Each row comes from the steps of one walk. Every step used is in the known rows, and no mark comes twice. Write the walk behind each row, first mark first.
(in the rows, 128 means zero)
Known rows:
v > t > x: [154 175 168  88  38 108  91 140 102 131 142 114 116 149 132 110 101 120
 151 133 100 155 156 136 101 124 117 119 123 178  89 127 126  97 122 162
  78  98 166 118  79 131 145  97 168  98 116 162 214 115 125 154 153 120
 109]
x > s > v > t: [153 173 177  97  82 127  83 157 103 115 131 144 118 141 141 121 149 111
 141 153  81 151 165 140  79 152 112 109 119 215  91  77 113 120 115 226
 120  84 147 121  95 145 132  93 146 110 153 165 231 118 117 178 147  86
 112]
m > t > x: [170 184 144 104  53 128  84 137 117 132 150 156 120 136 120 128  78 116
 138 142 111 155 159 119 120 115 122 122 108 122  97 122 131 125 124 133
 104  75 178 110  85 142 127 106 188 129 120 142 145  99 122 112 153 122
 112]
p > x > m > t > b: [191 190 130 122  78 174  84 118 107 151 154 217 148 120 142 125 119 138
 140 160 119 148 180 114 142 138 120 123 103 142  95 107 123 139 135 148
 114  86 177 107 106 151 111 131 173 169 125 147  85 102 117 116 182 120
 110]
t > p > s > v > x > m: [155 169 146 102  67 148  76 151 109 154 137 210 120 125 144 121 127 141
 139 173 167 152 177 158  94 159 110 107  97 184  93 141  91 159 114 170
  99  58 140 117  79 133 160 108 167 181 126 171 184  89 118 159 197  67
 119]
p > x > s: [177 177 170 107  95 110  86 120 107 116 156 159 128 140 129 107 125 110
 136 146  97 151 166 120  99 128 119 112 117 177 105 106 109 143 103 168
 114  97 161 112  98 157 113  93 149 127 116 155 137 100 134 147 143 125
 104]
k > v > t > x: [155 184 167  84  38  89 103 125  92 132 136 126 125 154 127 124  79 129
 141 138  94 153 156 140 100 116 114 113 121 145  83 113 122  95 115 188
  92  93 166 115  85 154 145  91 173 109 113 153 206 109 134 154 164 120
 104]
k > v > x > m: [148 194 143  96  72 108 108 122  94 144 142 206 127 131 144 132 117 144
 141 150 102 140 171 159 145 131 104 108 116 113  83 117 123 104 120 180
  94  89 153 108  91 153 157 113 166 162 124 157 144  99 139 159 157  93
 105]
t > x > m: [164 186 145 105  47  96  98 118 104 148 148 154 101 141 138 109  83 135
 148 140 130 152 167 140 120 118 110 109 113 154  85 137 110 107 124 136
  84  86 164 105  80 135 143 116 185 135 125 147 172 101 130 119 175  99
 110]
v > x > m > t: [159 187 130 108  69 152  87 144 110 149 149 209 139 120 139 133 139 136
 143 154  93 146 173 148 161 137 111 118 111 120  90 115 148 125 135 153
  99  77 164 106  88 131 147 124 183 163 124 165 129  96 127 150 165 112
 111]
s > v > x > t > b: [139 175 141 120  89 143 112 137 111 136 154 233 110 112 154 146 123 127
 142 166  96 136 185 144 121 154  99 123 102 167  80  96 104 128 147 178
 101  82 160 124  98 148 147 117 135 155 155 147 118 115 113 153 126  95
 120]
m > t > p: [167 179 144 121  60 169  80 136 115 146 147 203 140 120 126 126  94 124
 130 140 138 146 162 127 108 132 122 134 104 149  97 114 143 159 128 166
 117  78 169 121 101 137 129  97 187 144 122 135 156  93 117 129 135 139
 117]
p > s > x > m > t > b: [197 167 114 115  47 187  85 143 117 157 148 207 138 124 126 120 127 130
 128 164 156 147 179 123 152 136 126 104  99 116 100  88 102 178 142 131
 118  78 169 102 101 143 147 136 160 159 123 158  97  90 107 134 177  96
 111]
t > p > x: [172 174 154 111  65 137  81 117 107 138 159 183 136 131 126 114  89 123
 135 137 152 146 165 122  83 131 118 122 114 193 100 130 116 158 116 157
 104  92 160 120  95 145 117  87 168 144 105 133 157  96 125 134 149 142
 114]
v > x: [137 168 159 103  69 117  99 143 109 130 149 183 113 130 138 126 130 116
 145 138  83 142 168 148 127 131 109 120 122 157  92 125 138 115 133 159
  98  89 156 124  88 137 158 110 147 136 118 155 129 107 129 176 110 120
 110]
s > v > t: [155 173 164  98  60 148  84 162 101 116 129 147 114 142 138 134 131 109
 150 146 100 144 164 140  70 147 112 115 118 193  84  95 122 104 131 221
 113  96 152 127  90 140 137 108 152 125 144 157 230 124 115 178 151 105
 114]
v > x > s: [137 175 175 103  99 104  95 140 113 126 152 175 118 127 142 113 142 120
 133 151  71 152 167 149 136 136 111 111 122 168 100 112 130 128 122 166
 107  75 153 118  89 140 151  99 140 119 123 165 140 103 129 180 109 102
 108]
p > x > m: [179 183 143 109  66 129  87 113  99 138 152 175 129 138 135 115 120 128
 150 143 122 146 172 127 111 125 114 113 113 157  90 125 107 125 118 156
  94 103 162 106  92 151 122 116 180 158 111 153 146 100 137 132 186 112
 106]
s > v > x > z: [141 166 171 101  81 111  84 164 114 124 147 184 115 130 136 126 111 113
 139 172  78 147 160 156 104 137  99  98 125 195  93  96 105 112 138 205
 116  67 148 129  88 131 151 120 159 151 136 161 159 101 119 161 116  80
 119]
p > s > v > x > m: [156 170 142  93  75 142  82 157 107 137 134 192 107 135 147 120 146 125
 146 171 135 149 177 154 113 152 110  99 106 150  95 127 100 127 115 175
  99  67 144 114  77 140 154 126 153 180 131 180 160 101 127 167 192  62
 112]
s > v: [157 171 161 108  72 133  93 146 106 112 140 174 102 136 135 136 118 105
 141 145 120 137 166 134  77 133 107 116 104 174  93 103 110 119 128 185
 124  91 151 128  96 150 129 111 154 140 156 136 184 119 116 150 133  96
 116]
m > t > p > x: [184 183 140 113  64 171  65 127 111 137 158 204 153 124 119 128  93 124
 127 145 145 152 166 111  97 130 126 126 103 150 102 115 136 173 121 150
 118  87 171 117 101 148 107  89 191 157 112 136 136  88 123 115 161 155
 116]
x > t > p > s: [166 166 139 119  78 163  86 121 108 164 157 200 115 125 127 108 108 132
 139 155 163 145 179 130 102 134 125 132 101 152  87 143  92 159 102 158
  85  93 167 119  88 155 134  88 152 162  92 150 160  87 129 128 167 132
 110]
p > s: [167 161 158 105  81 144  88 134 110 135 141 151 102 139 126 108 124 108
 143 144 135 145 172 132 104 128 129 117 105 143 102 137 107 136 105 161
 107  86 160 122  87 151 142 110 131 139 104 154 141 108 129 156 150 107
 104]
t > p: [152 169 164 116  64 134  90 123 109 144 148 188 116 124 132 116  97 127
 133 129 141 144 168 136  93 129 116 127 108 192  94 130 120 152 126 158
 104  90 160 127  99 134 139  95 160 131 118 128 175 101 120 145 121 133
 116]
s > v > t > x > m: [159 191 154  88  33 114  81 145  98 139 136 132 116 150 144 120 100 132
 153 155 118 158 164 148  87 140 106 106 110 189  76 107 101  94 127 179
  87  87 152 109  76 130 139 111 191 132 151 168 243 110 119 143 203  76
 114]
v > f: [165 173 168 113  76 128 102 120 100 133 143 147 110 138 132 127 137 104
 122 123  97 146 176 131 105 122 113 127 107 167 106 114 125 113 123 182
 136  98 154 115 101 153 141 106 131 121 139 141 135 123 118 160 115 122
 104]
k > v: [158 182 159 104  76 111 106 119  96 125 141 177 118 139 128 135  97 117
 131 135 117 138 165 137 102 115 114 119 111 118  92 112 122 116 115 190
 117 100 163 122 100 164 135 104 160 137 123 127 153 110 136 147 129 114
 105]

Which walk is each row?
[148 161 163  90  81 137  81 163 111 119 132 177 113 136 134 132 131 104
 144 162 117 146 171 144  96 150 115 105 109 154 104 125 109 138 110 176
 112  73 146 127  78 149 153 109 133 160 126 170 135 110 123 177 152  87
 113] -> p > s > v > x
[177 184 144 114  62 136  79 108 101 154 153 201 137 129 134 107  97 147
 141 145 161 148 170 130  96 138 115 118 108 193  90 132 107 152 115 157
  92  93 160 110  95 137 121 103 185 166 113 144 165  90 130 121 187 126
 112] -> t > p > x > m
[162 159 157 109  68 153  82 133 111 149 144 178 115 131 125 107 105 124
 135 145 166 145 174 131  94 136 128 124 102 175 101 149 108 159 104 160
 100  79 158 126  87 142 143  90 152 143  97 147 164  93 123 144 150 114
 111] -> t > p > s
[169 171 160  96  49 153  64 149 101 127 139 167 143 137 131 127 114 121
 140 152 138 152 163 128  51 152 114 115 113 224  90 103 112 149 115 205
 110  94 151 124  93 140 117  87 170 137 132 154 227 107 117 156 176 121
 121] -> s > v > t > p > x
[175 177 175  94  85 131  67 152 101 107 138 140 142 148 135 118 144 106
 139 159  84 155 163 124  63 152 114 105 124 216  95  70 106 133 105 215
 120  95 152 115  94 155 110  90 154 126 138 175 207 114 123 172 168 102
 110] -> p > x > s > v > t
[176 187 134 120  61 169  85 126 111 163 152 218 139 117 135 120 106 150
 134 145 155 149 172 136 125 134 117 125  99 149  88 107 134 148 128 158
 107  69 165 110  98 137 132 108 208 166 126 140 172  85 118 118 173 117
 117] -> x > m > t > p
[181 186 128 119  71 165  85 131 109 146 147 198 126 126 135 125 121 132
 142 147 114 144 171 131 137 128 119 121 105 120  86 106 140 114 130 157
 106  81 169 106  96 146 127 124 192 161 131 149 148  99 124 125 170 121
 108] -> x > m > t
[171 179 170 111  89 122  81 119 109 132 157 182 139 131 130  98 104 125
 127 145 131 155 169 122  89 137 119 118 116 201 108 109 105 173 100 166
 116  85 159 114 101 149 117  76 161 127 117 146 161  86 128 139 142 131
 111] -> t > p > x > s
[165 160 158 100  70 158  78 151 111 136 138 186 107 133 131 124 104 117
 131 157 179 146 172 134  57 146 122 113  95 191 101 129  92 172 105 179
 119  72 150 131  86 146 135  96 154 157 121 145 190 102 113 146 164  92
 119] -> t > p > s > v
[159 166 141 101  73 183  66 172 119 137 137 216 139 121 129 135 120 123
 128 171 152 156 169 138  97 156 118 115  94 144 107 119 127 177 119 182
 121  46 150 125  86 139 142  96 168 170 122 161 154  88 110 152 169 102
 121] -> m > t > p > s > v > x
[161 186 149  94  34 109  91 129  98 149 141 130 119 147 142 104  98 144
 156 145 105 157 165 147 115 127 113 113 119 181  78 115 120  88 124 161
  71  92 162 104  78 132 151 112 184 116 120 167 204 110 129 147 189  99
 107] -> v > t > x > m
[187 180 154 115  89 158  64 124 116 135 162 198 158 124 120 109 109 128
 121 155 129 161 167 109 104 140 124 125 108 167 110  93 125 185 103 172
 124  75 169 109 104 151  98  78 180 142 112 149 157  80 122 127 155 137
 113] -> m > t > p > x > s
[185 163 131 103  35 152  84 141 111 149 149 167 120 138 117 108 126 121
 138 150 150 145 171 135 125 125 120  98 113 141  95 118  88 154 119 149
 106  99 155 102  86 140 155 122 154 158 116 166 142  94 124 146 178  89
 106] -> p > s > x > m
[180 164 133 104  31 158  75 131 112 163 148 192 128 130 118 101 101 136
 131 153 189 148 173 140 115 133 120  97 109 164  96 119  82 190 122 149
  99  87 152 104  88 131 156 102 172 161 110 158 165  78 120 140 182  93
 113] -> t > p > s > x > m
[133 180 141 119  74 138  95 122 108 159 166 228 130 111 139 120 110 144
 140 150 120 142 174 148 128 138 107 131 113 171  80 127 121 144 128 166
  79  86 161 118  89 136 152  90 161 148 114 150 159  89 133 142 130 135
 117] -> v > x > t > p
[191 183 112 110  33 168  85 136 112 145 154 196 145 130 118 126 114 126
 131 150 128 143 165 126 143 123 116 101 115 120  89  88 125 155 141 147
 120  92 165 100 101 140 139 128 195 157 138 149 142  89 118 129 164 116
 111] -> s > x > m > t
[178 188 135 132  78 164 104 129 112 156 148 221 131 115 149 131 126 144
 139 155 121 144 182 131 151 136 119 129  99 136  93 103 128 126 144 156
 111  75 172 109 105 145 130 135 172 158 136 139 111 103 108 125 153 107
 113] -> x > m > t > b
[177 183 146 100  51 159  65 139  95 144 140 178 144 135 140 118 119 143
 146 157 152 152 170 140  63 159 109 112 112 229  83  99 104 137 116 209
  99  93 147 114  89 134 117  99 196 165 133 164 238 101 119 147 217 103
 120] -> s > v > t > p > x > m
[166 174 120 119  37 149  95 124 111 155 169 211 131 119 113 122  81 132
 126 143 152 139 170 131 109 126 109 114 119 167  77  96  95 173 138 155
 106 110 166 111 101 139 146  90 169 141 122 134 164  83 122 130 128 131
 119] -> s > x > t > p
[168 156 161 101  81 147  84 152 108 121 133 159  97 140 130 125 125 100
 144 158 140 145 172 129  69 138 119 111  98 162 101 129  93 134 105 181
 120  80 150 127  88 155 134 111 138 155 130 157 166 112 118 157 165  90
 110] -> p > s > v
[152 176 175  89  58  92  90 137 104 133 144 112 120 148 133  95 107 128
 139 145  79 165 160 137 110 132 118 112 128 198  94  99 115 113 114 173
  87  85 165 110  83 139 138  87 156  85 124 169 204 106 126 165 152 105
 106] -> v > t > x > s
[157 180 172 100  70  82 102 125 113 129 154 136 100 143 132 102  91 123
 136 147 106 160 165 131 118 120 113 109 115 176 100 115 104 127 111 145
  99  77 166 109  85 142 133  92 158 101 129 150 158 102 129 134 125  97
 108] -> t > x > s
[145 186 133 106  85 113 109 116  97 142 156 214 124 127 136 138 115 133
 136 152  85 135 170 149 140 124 103 125 116  98  77 112 119 104 117 187
  96 102 166 112  94 163 152  96 148 159 105 152 125 102 146 152 138 121
 105] -> k > v > x > t
[160 196 125 107  64 146  89 129 104 166 146 242 162 117 138 139 109 163
 124 160 137 148 165 153 147 137 110 117 107 107  89 112 137 142 123 180
 109  63 162 103  96 143 149 101 207 181 117 149 152  80 132 138 174 115
 114] -> k > v > x > m > t > p
[200 170 114 103  41 186  72 147 117 149 151 184 141 133 111 116 120 123
 131 157 146 151 169 126 140 125 130 100 110  97  97 101 107 154 120 140
 119  87 165  98  90 143 139 123 177 170 115 170 125  85 121 133 191 100
 108] -> p > s > x > m > t
[151 172 181  91  49  85  77 149 109 144 153 118 119 149 125  96  83 126
 146 159  74 160 151 145 105 119 117 109 136 203  87 100 106  83 131 185
  83  84 166 114  78 129 145 100 175 105 104 167 198 103 124 143 151 105
 110] -> v > t > x > z
[167 162 160  79  43 129  76 163 105 126 127 113 110 154 128 117 104 104
 150 160 128 161 163 132  73 143 121 104 110 182  93 121  91 122 105 178
  96  75 155 121  71 146 140 100 150 130 123 175 214 116 120 159 195  80
 111] -> p > s > v > t > x
